What can hang from each mark
Q: D E Y Z
J: H M R
V: E Y
M: Y
W: Q
D: Q
Y: M P
Z: P

Each row was made from one small tree. The marks that hang from a mark follow it in brackets, in alphabetical order. Every link used is in the known rows. Write each row's tree.
In the rows, zero is written as 128.
Known rows
Y(P): [ 88 136  83  76 120 131  91 141 123 113  77  98 124 121 140  87 140 118
 205 120 138 120 130 121  92]
V(E Y): [127 173 131 126 159 111 100 157 119 121 105 124 130 140 105  73 132 116
 165  88  88 136 149  81 105]
Q(Y): [126 151 112 134 140 112 115 147 122 143 113 128 125 115 138 118 130 138
 150 147 101 121 139 124 117]
Q(E Y(M)): [137 162 174 147 120 134 144 102 120 117 149 166 102 110 114 147 143 117
 114 190  80 138 131 132 177]
Y(M P): [ 96 158 118  65 112 142  83 114 117  96  98  90  85 125 116 101 154  92
 211 153 142 113  97 123 124]
M(Y): [114 131 136 120 181 111 120 155 143 146 137 106 137 108 121  84 108 118
 143 131 115 107 163 132 109]
M(Y(P)): [107 114 110  98 183 133 125 138 163 132 109  86 142 112 144  82 125 123
 193 130 115 121 162 128  96]
W(Q(D E)): [122 117 161 138  99 137 126 125  97 109 112 167 120 137 114 108 101 127
  98  63 136 150 121 164 135]
D(Q(E)): [ 45 125 121  83  93 103 157 168 114 125 147 160 164 105  92 110 122 111
 129 128 138 106 148 114 149]
W(Q): [ 97 140 128  94  98 109  70 172  93 117  90  90 115 130 111  99  86 104
 145  77 148  99 106 150 128]
D(Q(Z)): [ 98 128  88  89 103  94 134 181 127 148 139 108 141 132 105 107 107 110
 135 125 176  98 138 111  92]
J(M(Y) R): [ 79 117 213  97 174  60 108 103 125 147 192  99 168  99 109  87 192  97
 123 124 165  73 116 112 209]
W(Q(Y(P))): [123 118 100 103 119 135  97 146 131 122  75  83 131 133 156 125 101 138
 183 107 103 123 111 143 123]
D(Q(E Y Z)): [132 115 117 147 110 113 199 153 150 157 169 168 163 118 123 151 110 142
  85 164 111 135 173 115 133]
W(Q(D Z)): [174 119 128 141 109 125 100 139 110 133 103 114  98 162 123 107  87 126
 103  61 174 146 112 166  80]
J(H M(Y(P)) R): [118 104 143  86 172 127  91  73 172 132 163  66 182 138 127  89 204  99
 128 107 198  57 119 124 171]
W(Q(D E Y(M))): [167 132 195 158 115 151 139  87 106 111 144 167  95 138 110 158 116 128
  97 120  99 156  94 163 176]
J(M R): [ 59 138 188  76 113  57  75 102  85 128 158 113 145 107 103  88 210  91
 137 111 189  70  84 106 207]
D(Q): [ 47 135  96  56 101  91 117 181 111 135 131 114 149 118  96  99 119 105
 172 115 167  83 121 102 119]
W(Q(D E Y Z)): [207 106 156 202 118 143 165 116 132 141 130 173 120 147 143 149  87 158
  56 101 108 182 146 169 123]
V(E Y(M P)): [129 179 140  89 156 142  97 117 136  90  99  93  98 146 105  85 154  96
 216 121  90 142 114  79 121]
W(Q(E Y(P))): [123 108 126 128 109 148 139 130 135 110  92 132 142 118 154 137 103 144
 146 118  81 148 138 154 152]
Q(D E Y(M P)): [156 126 158 140 136 173 162  62 140 106 129 174 100 128 139 143 169 143
 157 163  92 180 119 138 141]
J(H M): [110 183 133 118  90 125  61 110 104 126 144 105 126 150  99  98 178  98
 108  80 178  49 110 116 128]
D(Q(Y Z)): [131 122  91 122 124 100 161 171 146 166 148 118 150 129 126 139 107 139
 129 154 135 113 146 110 104]
D(Q(E Y Z(P))): [ 72  88  84 152 123 124 177 180 132 137 149 148 182  99 137 197  89 156
  73 140 126 119 159  97 134]
V(Y): [111 167 126  98 153 120  96 163 117 118 116  98 124 126 133  92 121 116
 144  72 105 119 125 100  98]

Which tree is each row?
[203 103 111 186 138 169 189  88 166 136 118 180 127 138 170 132 139 173
 116 144  98 206 171 144  88] => Q(D E Y(P) Z)
[ 37  93  80 117 106 120 149 191 112 120 137 140 175 102 116 164  89 126
  78 118 163 106 148  96 125] => D(Q(E Z(P)))
[103 145 143  89 107 102  57  88 110 128 157  98 156 143 100  92 209  86
  94  93 224  40  89 124 179] => J(H M R)
[ 96 119 113 112  90 109 173 166 131 137 155 159 152 122 102 119 107 116
  95 137 147 122 163 118 126] => D(Q(E Z))
[135 125  99  84 118 129 152 133 163 134 146  89 119 140 127 154 130 118
 180 187 137 119 110 104 120] => D(Q(Y(M P) Z))
[205 117 137 208 138 144 186 100 143 150 143 200 123 132 145 137 132 164
  66 144 102 193 175 147 101] => Q(D E Y Z)
[ 81 119  97 113 128 118 124 173 122 130 153  91 134 115 117 203  98 122
 113 162 154  90  94  89 132] => D(Q(Y(M) Z(P)))
[171 118 101 168 130 154 177 115 165 134 113 155 135 121 168 133 130 156
 122 171  84 177 183 135 108] => Q(E Y(P) Z)
[156 123 147 178 138 139 169 102 126 136 134 205 133 118 138 128 145 161
 105 129  90 174 155 141 124] => Q(D E Y)
[146 107 122 155 142 165 173  85 146 123 108 185 136 119 160 124 156 168
 150 133  88 189 152 136 112] => Q(D E Y(P))
[144  93 104 213 150 153 163 128 125 133 124 182 142 114 159 180 113 177
  48 122 116 176 158 130 102] => Q(D E Y Z(P))
[152 121 138 144 132 125 106 131 112 138 106 128 120 142 134 127 103 150
 129  79 121 140 103 157 113] => W(Q(D Y))
[159 136 130 117 146 159 122  76 136 115 113 126  88 139 141 135 169 138
 196 153 117 159  93 129 110] => Q(D Y(M P))
[130 125 151 154 106 127 134 146 113 124 119 150 138 116 133 141  91 137
  98 121  80 132 138 156 166] => W(Q(E Y))
[123 122 170 109 169 100  88  85 152 144 189  88 176 135 105  89 193  92
  83 107 200  42 119 129 181] => J(H M(Y) R)
[ 90 149 134  78 117 101 132 147 121 136 163 113 125 123  94 149 135 109
 168 175 129  87  93 101 157] => D(Q(Y(M)))
[109 108  79 153 143 136 100 150 101 126  97 123 121 128 140 137 108 145
  99  80 180 138 123 122  63] => Q(D Z(P))
[115 116  71 172 150 126 110 170 121 139 103 109 137 108 160 171  96 155
  95 138 126 120 143 112  93] => Q(Y Z(P))
[167 139 171 133 126 129  97 104 103 121 127 119  82 150 112 144 115 125
 135 108 126 134  67 156 142] => W(Q(D Y(M)))
[132 124 124 149 123 134  81 157 105 112 110  69  99 130 133 199  64 121
  87 129 137 103  79 138 141] => W(Q(Y(M) Z(P)))
[132 144 143 125 122 159 147  88 139 102 125 151 106 113 136 145 157 124
 163 189  77 151 130 129 162] => Q(E Y(M P))
[173 102 116 160 108 153 155 129 153 124 101 130 133 137 165 144  87 145
 110 131  91 165 154 159 128] => W(Q(E Y(P) Z))
[214 137 173 194 132 154 178  75 137 132 163 191  85 141 124 156 143 140
  76 175 106 187 139 149 129] => Q(D E Y(M) Z)
[186 134 129 120 112 148 106 117 141 117 105  70  83 154 143 153  98 115
 154 148 123 135  97 149 127] => W(Q(Y(M P) Z))
[207 130 124 145 148 161 139  73 154 128 118 121  76 157 148 142 152 143
 159 164 130 178 110 136  89] => Q(D Y(M P) Z)
